Every row comes from one small tree of marks. Brackets hold a mark, then the marks that hang from it, in alphabetical order. Every link used is in the known rows. Which tree was each row made from?
Known rows:
{bufisot {nefig lipeso} {rami zaro}}: [  8  -3  -1  57   4  -4  13   6 -13  -5 -13  15  -6   4  -8   1  -5  -8
  19 -15  -6   7   0   0 -11  -2   3  -6   7   1  -4  -9 -10   1 -17  -1
  -3  22   6  -4  -2  13  -4   7 -11  -8   1  -6   5   3   3 -17  11  26
  15 -10]
{bekamu dirag}: [  1   3  11  -6   4   3   3  -7  -1  -6  -1  -3   2   2  -7   6  10  -1
   1 -11   1 -10  12   0  -3   2   0   4   2  -4  22   1   1   2  17  -2
   9   5   5  -6  -3   7   6 -17  -7 -12   6  -1 -14   6   5   4  13 -40
  -4 -16]
{rami bufisot}: [ -5  -4  11 -22   2   0   7  -1  -8   2  -8   7   3 -11  -6   1   4   1
  14   5   0  -4  13   6 -12   1   6   2 -10  -2   1   1   4   3  10   3
 -14 -18   4  -1  -7   0 -16  -4  -4  -1  10  -2 -13   0   7  -6  -2   8
   8  -6]
{zaro {rami {bufisot {nefig lipeso}}} {regag viga}}: [-25   3   2   9   0   1  -6   4   2   9  -3  15   0   9  10   3  -1  -2
  15  20   1   9 -16   8  -5   2   8  -1  -5  13 -12  -6   0   1   5  -8
 -24   8 -10   9   1  -4  -7  -2  -6   0 -13  -6  10 -11   1 -14 -17  18
  18   3]
{bufisot nefig}: [  0  -2   6  19   0  -3   2   4   8   6  -5   1   0  -9   1   1  11  -6
  24  -3  -3   0   8   2  -8   5 -12   2  -3  -5   8  -3  -9   8  -6   4
   0  -7   2  -6  -2   8  -7   2  -5  -9   7  -2 -10  -8   1 -13   7   1
   9 -11]
{bufisot nefig rami}: [ -2  -2   2  36   0  -6  10   5  -8   3  -7   7  -2  -9   1  -4   5  -7
  30  -5  -7   3  13   2 -13   2  -8   0  -3  -7   6  -6  -7  12 -14   1
   1  -4   1  -3  -2  11  -8  12  -1  -8   7  -2   2  -2  -3 -22  12 -15
  14  -2]
{nefig lipeso}: [ -4   2  -1  12  12   3   6  -2  -9   0  -7   5  -2   0  -3   9  -1  -6
  -3 -19   0   4 -16  -1  -5   2   7   3 -10   1  19  -2  -2   1  -1   1
  -7   4   1   1  -2   8   0 -15 -19 -15   4  -3 -14   2   0 -13  -2  16
   3 -16]
{bufisot {nefig lipeso}}: [ -2  -1   2  27   5   0   3   5   0   3 -13   7  -2  -2   1   7   4  -9
  11 -12  -1  10  -4  -2  -9   7  -3   1  -6   1  12  -5  -9   4 -10   0
  -5   8  -3  -3  -2   6  -3  -9 -15 -15   3  -4  -6  -9  -1 -17   9  25
   9 -17]
{lipeso nefig}: [ 19  -3  -3   7   6  -1   3  -2   6  -4  -1   6   3  -5  -3   3   7  -5
  -1 -11  -5  -4 -11 -10  -3   6  -5   6   3   0  15   2  -2   8  -3   3
  -5 -23   3   5  -1  19   9  -6  -4  -7  10   3 -20   5   5  -2  12  27
   7   0]
{rami zaro}: [ 10  -2   5   6   8  -3   7  -1   0  -6  -3  -2   0  -2 -11   2   5  -2
   8 -16   0  -9  -2   2  -1  -4   1  -1   2  -4   4  -1  -5  -4   7   9
  -3  -2  11  -5  -1   9   5   5  -7  -2   6  -3 -19   8  13   0  -3   8
   6  -8]
{dirag {bekamu zaro} ligum viga}: [ 13  -2  -9 -26   1   2  -8   0   1   1   2 -16   4  -4   6  -2 -10   2
 -27 -20   2  12   2  -7   8   1  -8   2   4  -7  -4  10   0  -2 -29   8
  15 -11  -1  -2  -1 -11   2  -2   9   3  13   8   4  -6  -9  11  10   9
 -28  -7]
{dirag {bekamu {zaro rami regag}} ligum viga}: [ -8  -1 -19 -21  -2  -2 -16  -2   5   4  12 -14   2   0  13  -6  -7   4
 -33   2   0   6 -28 -11  18   4   0  -1   0  -5  -3   4   1   0 -20   0
  10  -6  -7   3   9  -8  13  18  18   7  -6  10  21  -4 -15  16  -5  -4
 -24   9]
{bufisot rami}: [ -5   0  -1  18   7  -3  13  -1 -16  -1  -2   3  -2  -8  -3  -3   4  -4
  18 -12  -4  -2   2   1  -8  -3   1   1  -9  -7  12  -4   0  11  -5   2
  -1  -8   5   1  -3  12  -3   5  -5  -8   7  -1  -2   8  -2 -17   2 -24
   7   0]
{bekamu {dirag ligum viga} {zaro {rami bufisot}}}: [  8  -3   5 -30  -3   2   2  -8  -5  -8   9   7   9   7   0  -6  -4   8
 -17   7   2  -2  15  -7   5  -1  15   0  19   7  -3   8  14  -9   9 -10
  13   7  -5 -10  -6  -8  -4 -25  21  10   2   4   9  13  -1  22  23 -43
 -19   9]
{rami {bufisot nefig} zaro}: [ 12 -10  14   5  -5  -4   6   6   5  -2 -13  10   2  -8 -11  -2   4   0
  30   9  -2  -3  27  10 -14   0  -1  -4   6   1 -20  -2  -5  -4   4   6
 -10  -5   6  -9  -6   0 -15   7  -3   4   8  -5 -10  -7  16   0   5  35
  14  -6]
{zaro rami regag}: [-24   2  -7   1   3  -5  -1  -4   5   3   9  -1  -2  -3   4  -1  10  -1
   5   9  -2  -8 -30  -3   5   3   5   0 -14  -3  14  -6   0   5  13  -2
  -6  -6   0   5   9  12  12  16   3  -3  -9   0  -1   6  -3  -4 -19 -18
   9   3]
{bekamu {dirag ligum} {zaro {regag viga}}}: [ 18  15   0  -3  -4   8   0  -5   4  -7  10 -16  -6  10   1   2  -1   4
 -25  -4   7  -6   7  -8  11  -5  -8   3   5   3  16   8   6  -5  17  -7
  21  19  -3   3   0  -4   6 -23   0   1  -7   2  -7   9  -8  11   3 -35
 -10   4]
{bekamu {dirag viga} zaro}: [ 13  -1   5 -10   8   9   1  -7   8  -7   6  -3   4   9  -7  12  -2  -1
 -22 -18   2  -8  26  -3   8   1  -7   3  13  -2  17   6   7  -6   7  -2
  18   4  -2  -7  -5  -3  -6 -27   0  -7   5   2  -3   6  -1  15  19 -36
 -15  -1]
{dirag {bekamu {zaro regag}} ligum viga}: [  8  -1 -18 -23  -1   1 -11   3   4   2  -1 -19  -2  -5   7   1 -10   3
 -37  -2   2   6  -6 -10  10   4 -11   1  -6  -8  -1   9   3   0 -25   1
  10 -12  -5   3   7 -13  10  15  11   5   2   9  10 -13 -17  15  -1  26
 -25  -1]
{bufisot nefig {rami zaro}}: [  9  -5   4  42   1  -8  11   5  -5  -3  -5   8  -2  -4  -8  -6   3  -6
  30 -10  -7  -2  14   3 -11  -4  -6  -5   8  -5  -7  -8 -10   4 -11   4
   1   6   8  -8  -1  12  -2  22  -1  -3   6  -3   0   2   7 -13  12   7
  15   0]
{rami bufisot {zaro {regag viga}}}: [ -2   1   6 -17   9   1   1   1   1  -2  -3   3  -2   4  -8   5  -3   4
   5   6   4  -8  10  13  -3  -8   0  -1  -7   5 -21   0   3  -7  20   1
 -19  -8   6   8  -2  -7  -4   9  -6  11  -3  -5 -10  -3  13   2 -23  27
  12   6]
{zaro {rami bufisot} {regag viga}}: [-27   4   3 -20   6   0  -6  -4   2   6   9   5   3   4   6   0   4   4
  11  17   2  -3 -12  11   2  -3   8   2 -11   6  -6  -3   7   2  22  -3
 -21 -12  -2  12   1  -4  -1   3   2   7  -9  -2  -1   1   7  -6 -25 -19
  12  14]
{zaro {rami bufisot} regag}: [-24  -4   1 -16  -2  -4   1  -2  -1   3   1   9   1  -7   1  -2   8   2
   9  27  -1  -7 -13   2  -2   3  13  -1 -15   1  -1  -5   7   2  19  -7
 -17 -14  -2   4   5   5  -3   9   5   3  -9  -1   2   2   2   0 -18  -4
  12   7]

Write each row's tree:
[ -4  -3  -8 -32   9  -4 -11   1  -7   1  -7 -13   7  -7   8  -4  -6   1
 -16 -20   1  10 -12  -3   0   5  -4   4  -7  -8 -11   7  -3   4 -32   5
  -1 -19   2  -2  -1 -11  11  15  10   4  14   8   1 -13  -7   5   7   9
 -26 -18]
{dirag bekamu ligum viga}
[  9  -8   2  18  -3  -3   7  10  -2  -2 -19  12  -7  -1 -10   7  -2  -2
   7  18  -1   1   5   4 -14   6   2  -7  -8   5 -17  -6  -2  -8   3  -8
 -18  10  -1  -2   1  -3 -10  11 -10   1  -7  -6   1 -15   4   2  -6  76
  18  -7]
{rami {bufisot {nefig lipeso}} {zaro regag}}
[  4   0   3  13   5   2   1   9   3   1 -14  11  -6   9  -5   8  -6  -2
   9   9   2   5   7  11  -9  -2  -2  -3  -1  11 -22  -4  -3  -8   7  -4
 -22  13  -2   5  -2  -8  -9  -1 -15   4  -8  -8  -1 -15   9  -4 -13  61
  17  -2]
{rami {bufisot {nefig lipeso}} {zaro {regag viga}}}
[  0  -8  -4 -42  -7   1  -9  -2  -4   3   7   0  11  -3   7 -10  -9   8
 -15   4   1  10  -1   0   6   0  12  -1  11   1 -18   8   5  -3 -19   5
   5 -11  -3  -3  -3 -15  -1  -2  19  13   6   7  19   0  -3  14   7  -1
 -25   5]
{dirag {bekamu {zaro {rami bufisot}}} ligum viga}
[ 24   8  -3   3 -11   4   5  -4   0  -8   6 -14  -7   0  -5   2   2   4
 -25   7   3 -10   7 -18   6   2  -1   0   1  -4  22   7   6  -5  17  -9
  26  18  -3  -4   4   3   6 -14   4  -2  -6   3  -7  10 -13  17   9 -20
 -10   1]
{bekamu {dirag ligum} {zaro regag}}
[ -8  10 -12 -12 -10   3 -16  -3   6   6  20 -17   0   5  14  -8  -5   6
 -20  -2   4   9 -27  -5  20  -6  -2   2   4   1   1   4  -3   1  -7   8
  13   4  -3   9   7  -6  18   2   6   7  -9   5  12   5  -7   3 -17 -20
 -16   9]
{dirag {bekamu {zaro rami {regag viga}}} ligum}
[  9  13   4   0  -1  13  -2  -6  11  -4  11 -11  -5  12  -3  11   1   1
 -19  -4   5 -12  18   0  11  -5 -14   3   6   1  20   3   6  -4  26  -1
  16  13  -3   4   1  -1   3 -23 -11  -6  -9  -1  -6   5  -1   8  -4 -36
  -4   7]
{bekamu dirag {zaro {regag viga}}}
[  3   1   3 -23  13  -2   1  -6  -7 -10  -3  -6   5   2   0   1   0   2
 -16 -17   3  -3   3  -8  -1   3   1   5   3  -2   2   8   5   0  -4 -10
   8   1   0  -7  -6  -5  10  -8  12   0  10   5 -10   0  -4  13  24 -32
 -18 -15]
{bekamu {dirag ligum viga}}
[  3  -7  10   7 -17   2   3   1  12   7   8  14   5  -5  -1  -5   6   0
  23  20  -3   0  20   4  -3   1   6  -3  13   5   3  -4   0  -1   9   5
   2  -1  -4  -8  -3   4 -22 -13   3   1  -1  -3   6   6   7  -5   6 -10
  10  13]
{bekamu {zaro {rami {bufisot nefig}}}}
[ -4   3  -1  40   7  -4   4   7   1   0  -4   1  -8   6  -1  -1  -1  -4
  22  -3  -3  -3   6   8  -2  -7 -15  -3   1  -1 -16  -7  -8   3  -4   0
  -5   7   4   4   2   5   1  24  -4   3  -5  -3   5  -7   3 -12  -9   7
  20  10]
{bufisot nefig {rami {zaro {regag viga}}}}
[-16  -9  11   1  -8  -6   0   2   5   7   1  16   6  -6   4  -6  11  -1
  35  18  -3   2   4   8 -10   5   8  -2   1   3  -8  -5  -2   4   5   0
 -12  -9  -1  -5  -4   3 -13   3   4   1   2  -3   2  -3   8 -11   3 -12
  14   1]
{zaro {rami {bufisot nefig}}}
[ 23   1  -5 -11 -13   3  -4   0  -1   3   3 -17   1  -8   4  -4  -4   3
 -16 -14   1   8   0  -8   7  -2  -3   2   5  -6   8   8  -3   1 -18  15
  19   0   3  -3   0  -2   5  -6   0  -1   9   5  -3   3  -6   3   8   3
 -21  -7]
{dirag {bekamu zaro} ligum}
[-22  -4   0  13  -5  -4  -1   5  -1   5  -7  18  -2   0   4   1   4  -3
  16  30  -4   6 -17   0  -9  10  13  -3 -10   7  -4  -8   0   1   5 -11
 -20   6  -8   3   4   3  -6   4  -3  -3 -12  -5  14  -7  -3  -7 -10  29
  18  -1]
{zaro {rami {bufisot {nefig lipeso}}} regag}
[ -4   6  -5  22  13  -2   6   0  -8  -5   3  -1  -7   8  -5   0  -6  -1
   7 -10  -1  -7  -3   7   2 -12  -4  -1  -6  -2  -8  -5  -2   1   6   0
  -7   3   7  10   2   5  11  20  -5   4  -6  -3   0   5   6  -9 -18  -6
  14  13]
{bufisot {rami {zaro {regag viga}}}}
[  4  -7   3 -13   2  -3   8   2  -2  -4 -10   4  -3  -6 -13   4   2   3
   6  17   0 -12   6   7  -7  -1   6  -4 -12  -2 -15  -1   3  -6  17  -3
 -15  -9   5   2   1   1  -6  17  -3   7  -4  -3  -9  -4   8  10 -16  41
  13   3]
{rami bufisot {zaro regag}}
[ 21   2   0 -12   5   4   4  -6   0 -10   2  -9   3   4  -3   2  -4   3
 -30 -17   3  -3  17 -12   7  -1  -2   3  12  -1  10  10   8  -7  -2  -6
  24   9  -3  -9  -6  -5   2 -21  10   0   8   4  -4   5  -7  18  29 -32
 -23  -4]
{bekamu {dirag ligum viga} zaro}
[ 11  11 -10 -11  -8   6 -11   1   3   5   6 -23  -4   1   8  -2  -7   4
 -24  -8   5   8  -9  -4  11  -5 -11   3  -2  -4   0   7  -1   0 -12  10
  13  -2  -1   9   4 -10   8  -2  -2   4  -1   5   2  -4  -9   2 -12   7
 -17   3]
{dirag {bekamu {zaro {regag viga}}} ligum}
[-26   0   6  -1  -4  -2  -9   3  10  10   2  10   2   2   9  -3   9   1
  26  24  -1   0  -3  12  -3   2  -3   1  -6   6 -15  -5   0   4  12  -3
 -19  -7  -6   6   1  -4  -7   9   4   6  -8  -3   6 -10   4  -8 -16  -8
  17  13]
{zaro {rami {bufisot nefig}} {regag viga}}
[  0  -1  -7  26   8  -6  13   2 -11  -7  -5   2  -8  -3  -9   1  -1  -2
   7  -1  -5 -12  -6  -1  -2  -5   0  -4  -9  -6  -4  -7  -2   1   4  -3
  -3   0   9   4   5  11   6  31  -2   0  -6  -2   1   7   1  -3 -12  12
  14   7]
{bufisot {rami {zaro regag}}}
[ -3  -3 -11 -23  -1   0 -14  -4   3   3  14 -10   8   1  11  -9  -7   4
 -21 -11   2  11 -19  -6  16   1   3   1  12  -2  -3   6   0  -1 -26   8
  13  -4  -1  -2   3  -8  10   3  17   7   6   9  13   5  -7   9   7 -18
 -28   2]
{dirag {bekamu {zaro rami}} ligum viga}
[ -3  -7   4   5 -21   7  -9   4   2  10  -1  13   5   3   6   1  -4   0
   3  12  -3  16   4   6  -2   5   9  -4  16   7  -4  -3  -4  -1 -15   8
  -2  10  -5  -5  -1  -3 -14 -16  -9  -5  -3  -3  22  -4   1  -3   4  21
  -4  -5]
{dirag {bekamu {zaro {rami {bufisot {nefig lipeso}}}}}}
[  2  16  -3  -1  -6   5  -4  -9   5  -5  21 -12  -2  15   7  -3   1   5
 -21   3   6  -6 -11  -9  18  -7   3   2  11   7  16   4   8  -4  22  -7
  20  25  -5   2   4   1  17 -19   7   4 -14   2   3  16  -5   9  -1 -61
  -9  15]
{bekamu {dirag ligum} {zaro rami {regag viga}}}
